What can hang from each mark
mipoti: lakeva sanik
zumag: kudo
nebin: kudo nede
nede: panan sifarot
pedidum: rarud zevi
kipi: neru
fovo: buso
kudo: kipi nebin
lakeva: bosokeb buso rarud
lalun: rarud
sanik: mipoti
sifarot: nede
loza: pedidum
rarud: kipi lalun nede
zevi: pedidum tole

Every row comes from one small tree of marks. Brackets hold a mark, then the marks that hang from it, in alphabetical order. Every link used is in the known rows. Which tree was each row made from?
(in the rows, 128 means zero)
Known rows
(zevi tole): [124 127 146 126 125 160 150 141 121 123 111 125 127 131 127 142 123 118
 108 131 115 165 128 107 111 113 140 123 102 126 100 117 118 151 127 114
 132 143]
(zumag (kudo kipi nebin)): [156 131 135 141  65 174 107 164 122 127 190 143 108 135  92 174 188 103
 165 121 104 123 134  71 122 142 137 175 159 110 154 125 151 121 164 118
  70  90]
(rarud kipi lalun (nede panan)): [131  92 134 162 222 108 184 137 156 133 117 160 176 159 182 168 123 103
 185 155 144 142 133  71  95 155 161 130 163  87  72 117  73  98 152  65
 173 155]
(nebin (kudo kipi) nede): [170 132 150 124  94 160 122 175  99 139 165 155 113 145  87 153 161  71
 139 122 111 110 112  82 118 151 115 171 144 128 139 136 135 153 135 164
 108 114]
(kudo kipi nebin): [137 133 136 153 102 156 114 163 128 139 171 136 116 126 108 173 162 110
 143 115 115 118 130  89 125 134 141 157 138 117 153 123 129 126 152 122
  88 100]
(lalun (rarud (kipi neru))): [142 143 122 180 157 130 163 117 112 137  92 129 110 143 137 181 140 147
 143 143 127 159 107 107 118 131 135 131 126 103 144 131 147  98 144  86
 148 115]
(rarud lalun): [119 130 134 127 151 135 146 116 134 127 124 125 124 138 144 143 130 115
 165 148 129 138 135 114 123 117 148 137 145 107 123 127 135 111 143 104
 152 137]
(mipoti (lakeva bosokeb (rarud lalun))): [136 144 123 162 174 132 200  44 149 113 124 138  96 123 123 129 129  94
 151 145 161 137 157  91 157  86 167 143 144  90  76 125 202 101 184 104
 143 178]
(pedidum zevi): [131 115 139 105 125 156 148 136 116 121 103 117 122 132 139 157 112 107
 115 138 106 156 142 119 125 129 122 116 110 129 116 112 117 121 111 122
 138 138]
(rarud kipi lalun): [123 120 127 147 183 127 157 115 158 141 117 132 135 150 153 153 136 123
 171 171 124 153 133  98 112 117 159 142 136 112  99 118 136  93 148  88
 160 131]
(zevi pedidum tole): [117 150 151 120 117 173 145 127 113 121  97 132 147 138 136 143  92 117
  81 155 106 181 131 106 103  88 150 129  79 133  73 110 106 158 118 112
 117 169]
(nebin kudo (nede panan sifarot)): [153  88 178 138 105 121 194 176  72 160 164 166 167 177 126 143 111  50
 154 113 129 102 110  91 122 192 134 173 168 124  99 136  46 166 136 167
 142 119]
(rarud (kipi neru) (nede panan sifarot)): [132  83 136 206 182  90 198 160  99 145 122 171 191 153 163 182 119  84
 158 111 138 125 118  54  87 181 155 116 158  92  85 116  50 126 140  84
 148 133]
(zumag (kudo nebin)): [136 119 137 134  71 163 123 151 122 107 183 142 126 133 115 156 168 127
 168 131 109 126 139  87 131 134 139 167 161 121 128 125 143 127 162 130
  82 101]
(kudo (kipi neru) (nebin nede)): [148 145 154 193  81 169 124 173  70 132 173 138 127 130 110 198 177  91
 138  80 102 115 121  54 123 143 156 165 154 121 161 130 139 155 159 139
  89  98]
(lakeva (rarud (nede panan))): [142 107 126 157 173 116 180 117 133 116 128 167 156 123 158 149 127 119
 121 124 163 132 126 102 132 158 123 122 141  86  95 137  98 114 146  92
 134 163]
(lakeva bosokeb buso (rarud (nede sifarot))): [142 102 122 172 184 136 230  80 123 133 133 141 121 136 131 194 115  91
 164 113 151 112 165  92 163  99 148 110 123  60  86 131 126 119 151 121
 132 179]
(nebin (nede panan)): [147 114 163 141 131 128 165 146  93 149 137 144 166 156 147 137 121  95
 134  99 134 119 125 114 138 162 145 150 156 136 118 134  72 158 136 145
 145 130]
(mipoti sanik): [136 128 140 144 120 126 146 110 103 122 101 120 136 129 123 113 113 116
 141 117 141 131 145 111 130 122 132 132 141 130 106 125 127 120 150 137
 130 126]
(mipoti (lakeva (rarud nede)) sanik): [160 127 119 169 164 110 178  73 134  78 113 152 146 103 140 100 113 108
 116 104 179 121 146  81 130 114 131 119 137 107  51 114 164 112 167 114
 112 175]
(sanik (mipoti (lakeva (rarud kipi)))): [147 125 119 163 147  98 192  65 148 114 136 154 148 118 129  91 142 110
  98 127 164 133 146  93 131  88 147 149 132 140  43 104 188 112 171 119
 122 143]
(lalun (rarud kipi (nede panan sifarot))): [155  82 140 170 206 105 220 147 127 160 107 167 173 171 180 184  96 113
 165 129 157 137 110  95 117 189 145 126 153  76  95 119  24 114 136  64
 171 141]
(fovo buso): [141 113 125 141 127 119 139 122 121 135 144 137 138 162 122 140 117 104
 151 123 119 121 142 148 111 125 135 134 133 140 156 124 117 139 142 128
 123 130]
(loza (pedidum (rarud nede) (zevi tole))): [161 126 148  64 142 204 172 116 125 102  91 140 140 133 148 232  61 114
 112 180 122 206 166  86 124 129 135 108 101  97  82 105 111 149  95 105
 140 212]
(nebin kudo nede): [152 121 157 115  99 141 137 156  97 119 156 156 127 145 112 134 137  94
 145 134 117 113 114  96 131 144 119 162 144 138 111 137 122 157 137 173
 123 122]
(zevi pedidum): [119 151 135 123 123 139 122 111 121 128 115 131 148 135 135 133  98 129
 102 156 115 145 134 127 116 105 138 138 109 131 101 121 115 137 120 124
 111 156]
(rarud kipi): [127 122 124 148 160 118 137 128 149 142 125 135 133 142 136 138 133 131
 135 151 125 134 129 111 120 126 141 132 123 134 109 115 123 110 133 111
 137 121]
(pedidum rarud): [151 151 133 112 124 139 119 106 133 136 140 142 128 120 119 147 104 156
 148 140 136 119 147 143 147 137 125 129 138 120 155 128 148 122 127 146
 120 136]
(nebin nede): [143 128 151 133 122 142 136 139 104 132 142 133 142 143 139 134 122 120
 125 111 116 118 123 114 142 134 138 144 141 141 122 130 117 157 127 151
 131 133]
(rarud (nede sifarot)): [135  93 129 142 155 112 159 151 124 126 136 150 163 134 155 149 105 112
 144 115 141 110 124  92 114 158 138 110 142 100 100 121  71 142 121 108
 133 147]
(zevi (pedidum rarud) tole): [140 173 159 106 113 183 137 108 117 132 109 148 146 132 130 165  74 146
 100 167 113 175 150 121 123  97 145 129  92 121 101 105 125 156 113 129
 105 178]
(mipoti (lakeva bosokeb (rarud kipi)) sanik): [150 134 119 196 175 112 207  37 146 122 103 140 117 131 105 110 115  96
 139 136 170 134 168  80 156  81 164 138 134 116  38 108 191  88 191 119
 127 160]
(mipoti lakeva): [140 133 127 137 135 112 135 109 138 112 138 133 132 118 122  99 126 108
 117 105 140 113 130 121 118 117 134 131 128 141  96 110 156 137 140 135
 120 147]
(sifarot (nede panan)): [145  99 158 137 146 113 171 147 104 153 137 135 155 166 149 134 101  89
 138 106 147 119 124 124 117 181 138 127 147 118 114 131  68 147 132 128
 144 134]
(nebin kudo (nede sifarot)): [147  98 168 125  98 134 166 165  85 142 164 159 144 160 118 141 119  73
 149 127 116 104 111  91 129 166 132 166 152 130 103 132  84 162 130 172
 125 116]
(nede panan sifarot): [130  96 152 146 133 108 185 146 100 165 133 146 169 158 142 138 103  84
 144 105 141 120 123 124 123 175 145 138 151 113 117 127  50 137 130 123
 145 126]
(kudo kipi): [147 141 120 135 121 145 112 141 129 148 135 131 113 131 103 151 150 105
 128 116 124 126 125 112 114 137 123 137 127 116 157 129 136 122 129 121
 113 119]
(sanik mipoti): [128 120 135 127 100 116 149 113 103 119 131 128 147 120 131 112 132 121
 122 109 139 126 141 113 121 110 135 138 153 135  98 124 132 143 143 144
 130 123]

Which tree is each row?
[152 135 133 157 129 116 212  49 115 110 141 133 127 110 118 110 147  85
 110  85 165 118 162 117 136  58 134 138 126 124  65 110 210 133 169 158
 111 161] | (sanik (mipoti (lakeva buso rarud)))
[147 120 110 166 151 107 203  55 127  77 139 159 136 100 129 114 121 100
 119  96 183 112 170  64 146  80 149 127 161  96  30 118 180 136 182 124
 118 186] | (sanik (mipoti (lakeva bosokeb (rarud nede))))
[168 137 162 172  84 143 150 183  55 140 155 165 135 156  91 176 169  42
 147  92 116 110 104  56  97 181 118 172 163 118 148 145 117 157 153 154
 115 107] | (nebin (kudo (kipi neru)) (nede panan))
[156 142 131 187 155 132 226  22 115 117 106 119 100 123  94 124 120  71
 149  97 169 119 188 101 171  54 153 127 118 103  63 116 214 106 193 161
 120 178] | (mipoti (lakeva bosokeb buso rarud) sanik)
[123 117 120 189 200 119 158 132 134 103 112 150 148 136 167 190 146 114
 179 153 122 147 127  48  85 124 162 114 151  85  91 119 137 101 151  67
 154 148] | (rarud (kipi neru) lalun nede)
[149 119 158  92 167 198 181 133 130 100  96 148 143 129 171 218  86 117
 156 169 113 187 160  69 105 120 145 103 121  77  87  97 118 130 119  84
 155 193] | (pedidum (rarud lalun nede) (zevi tole))
[136 115 104 174 204 125 183  91 167 116 119 158 118 126 142 172 125 135
 146 163 153 135 153  76 152 108 149 116 128  85  68 125 145  92 158  85
 133 164] | (lakeva bosokeb (rarud kipi nede))
[133 116 153  77 120 200 181 122 111 114  73 108 118 146 136 198  86  81
  87 173 108 221 155  99 119 112 143 126  83 129  78 113 108 145 105 107
 147 184] | (loza (pedidum (zevi tole)))
[120  98 130 196 199 110 188 139 117 126 117 153 170 150 171 194 128  96
 184 144 129 141 123  41  84 147 170 118 158  76  87 115 101 106 148  63
 160 145] | (rarud (kipi neru) lalun (nede sifarot))
[150 132 161 158  97 172 123 173 104 146 183 142 130 139 117 178 160 101
 141  96 108 111 124  77 138 140 154 171 148 125 146 124 114 155 150 141
  90 104] | (kudo kipi (nebin nede))
[152 158 125 137 138 139 141  83 125 140 114 140 125 140 116 203 104 136
 144 183 136 166 149 107 135 130 145 139 137 116 137 130 169 106 133 124
 128 150] | (loza (pedidum (rarud (kipi neru))))
[152 114 169 168  94 163 153 181  93 164 190 146 148 155 122 185 146  78
 147  89 111 100 122  73 138 162 164 174 155 121 142 121  78 161 142 139
  95  99] | (kudo kipi (nebin (nede sifarot)))
[167 146 153 180  46 186 113 176  65 116 195 146 120 139  94 205 200  84
 160  92  89 117 128  33 121 150 150 186 174 116 162 134 162 150 169 141
  70  84] | (zumag (kudo (kipi neru) (nebin nede)))
[137 130 121 174 193 141 210  59 147 151 120 128  92 137 114 184 144 109
 156 154 137 136 172 110 167  66 153 124 103  93  93 126 183  89 166 126
 132 152] | (lakeva bosokeb buso (rarud kipi))
[155 122 172 166 104 160 149 181  89 159 184 154 154 153 125 179 156  77
 148  83 122 109 123  78 131 171 156 180 162 120 143 128  74 158 160 139
 107 105] | (kudo kipi (nebin (nede panan)))
[148 157 134 111 148 144 113 108 137 111 131 165 168 122 150 165  70 160
 129 161 132 128 147 114 124 122 135 114 127 102 105 112 117 140 112 126
 103 186] | (zevi (pedidum (rarud nede)))
[166 121 132  67 145 171 151 106 135 105 104 140 141 130 149 221  62 123
 132 177 134 171 165 109 140 145 122 115 131 100 111 117 119 126  98 119
 135 198] | (loza (pedidum (rarud nede) zevi))
[170 101 175 139  99 139 181 187  70 174 170 170 152 180 102 163 137  27
 155 101 126  99 107  75 112 204 130 179 169 114 125 140  51 158 140 156
 126 109] | (nebin (kudo kipi) (nede panan sifarot))
[154 133 123 181 168 104 188  61 146 119 110 142 136 125 122  95 128 107
 117 132 168 142 146  91 136 103 145 141 123 133  53 103 182  87 176 115
 124 149] | (mipoti (lakeva (rarud kipi)) sanik)
[124  91 135 140 179 121 176 140 130 125 129 148 160 146 169 165 107  98
 179 134 136 126 128  79 108 151 156 121 158  78  94 122  77 128 134  84
 155 158] | (rarud lalun (nede sifarot))
[149 140 158  84 114 196 162 129 117 126 102 132 124 126 132 189  87 124
 113 151 102 180 158 115 129 120 130 112  94 117 113  97 125 140 103 125
 134 161] | (pedidum rarud (zevi tole))
[130 149 134 189  89 154 111 164  92 127 161 135 114 119 101 190 177 102
 143  97 109 123 121  65 109 134 143 152 142 108 167 128 151 126 158 117
  80  96] | (kudo (kipi neru) nebin)
[119 132 127 181 168 124 157 118 120 130 109 134 129 144 146 173 151 113
 168 158 119 158 128  75  99 116 162 133 140 105 116 126 158  96 159  83
 153 125] | (rarud (kipi neru) lalun)
[153 141 124 178 143 122 197  35 121 106 107 130 110 116 101 102 107  94
 130 110 173 125 170  93 167  85 152 137 141 113  60 119 192 108 187 137
 122 166] | (mipoti (lakeva bosokeb rarud) sanik)
[152 129 141 103 149 153 150 117 144 147 113 140 133 138 136 185  99 139
 143 174 111 157 156 117 133 138 133 120 112 126 122  96 134  96 110 121
 139 140] | (pedidum (rarud kipi) zevi)
[144 130 162 102 171 192 190 117 139 141  90 137 132 147 153 213  96 117
 159 197 100 204 162  82 109 112 160 121 105 102  88  86 133 104 125  86
 164 162] | (pedidum (rarud kipi lalun) (zevi tole))
[173 117 169 154  68 177 144 181  87 147 200 157 145 164 109 185 183  69
 167  93 108 112 131  59 129 176 151 199 185 117 143 131 101 154 172 137
  84  94] | (zumag (kudo kipi (nebin (nede panan))))
[155 135 140 161 136 117 178  80 108 114 110 111 135 130 110 108 120  72
 153  78 150 111 165 114 124  79 144 123 123 133  79 102 179 125 167 166
 123 154] | (mipoti (lakeva buso) sanik)
[145 141 123 169 194 124 148 113 134 115 123 165 150 129 161 205 123 144
 198 164 134 137 146  60 101 133 154 116 159  73 120 119 157  96 146  85
 147 153] | (pedidum (rarud (kipi neru) lalun nede))
[141 166 153 118 146 171 150 106 139 145 109 156 157 144 138 174  76 149
 109 192 109 183 153 108 110  91 162 134  86 130  77  92 123 134 117 115
 114 169] | (zevi (pedidum (rarud kipi)) tole)
[158 142 141  59 114 176 150  87 124 129 104 124 117 138 125 204  68 121
 123 184 126 179 168 138 155 136 127 132 123 117 128 120 137 119  99 138
 136 176] | (loza (pedidum rarud zevi))
[149 142 135 166 160 125 195  44 128 102 105 128 129 123 133 100 120  91
 141 133 174 143 151  94 141  97 153 148 145 106  67 117 192  88 185 108
 136 164] | (mipoti (lakeva (rarud lalun)) sanik)
[151 142 163  59 136 216 189  89 121 124  80 124 116 149 142 231  66  99
 139 207 113 228 172  99 132 112 158 135 111  96  98 113 138 128 115  98
 162 198] | (loza (pedidum (rarud lalun) (zevi tole)))
[125  83 129 159 216 111 186 140 151 141 125 155 168 155 178 175 112 102
 188 159 135 136 128  66  99 147 168 125 153  82  73 109  76 106 139  68
 164 148] | (rarud kipi lalun (nede sifarot))
[142 127 131 156 125 117 203  61 103 112 135 119 124 127 101 120 127  65
 154  70 148  98 189  99 140  42 163 133 146 126  59 109 189 154 180 179
 130 164] | (sanik (mipoti (lakeva bosokeb buso)))
[152 102 181 174 102 154 180 191  76 181 187 156 170 170 132 187 136  55
 153  75 118 103 122  70 132 188 167 179 169 111 133 123  34 162 153 136
 108 104] | (kudo kipi (nebin (nede panan sifarot)))
[127 105 132 195 210 107 186 139 117 121 110 162 172 151 172 188 138  93
 186 139 141 147 126  47  77 154 164 122 168  81  85 126  98 102 163  62
 167 147] | (rarud (kipi neru) lalun (nede panan))
[129  96 123 193 172 103 171 154 114 130 122 155 169 139 157 179 125 108
 152 121 127 125 119  53  93 152 151 107 140  97  95 115  91 120 131  88
 134 134] | (rarud (kipi neru) (nede sifarot))
[156 115 147 109 172 182 172 146 146 116  96 157 147 131 161 213  88 131
 129 167 107 180 157  71 104 129 140  93  94 103  71  80 104 126 106  91
 141 175] | (pedidum (rarud kipi nede) (zevi tole))
[145 127 136 146 120 110 186  81 109 110 138 124 143 120 116 104 139  74
 134  69 149 107 167 116 118  62 144 131 134 139  67 104 181 153 160 176
 121 150] | (sanik (mipoti (lakeva buso)))
[149 135 124 148 115 107 183  63 126  99 141 146 137 103 123  84 138 106
  91 101 171 124 144 107 134  89 133 150 139 130  65 116 191 132 164 136
 113 150] | (sanik (mipoti (lakeva rarud)))
[136 138 124 158 157 150 199  57 126 137 122 122  86 126 105 172 138 107
 148 131 140 130 172 126 177  68 140 125 108  89 116 138 185 107 161 139
 126 160] | (lakeva bosokeb buso rarud)
[145 136 157 117 140 168 166 131 114 127 121 168 184 141 157 184  49 127
 115 155 125 157 143  86 110 126 156 113 108  93  69  98  70 170 106 111
 110 196] | (zevi (pedidum (rarud (nede sifarot))) tole)
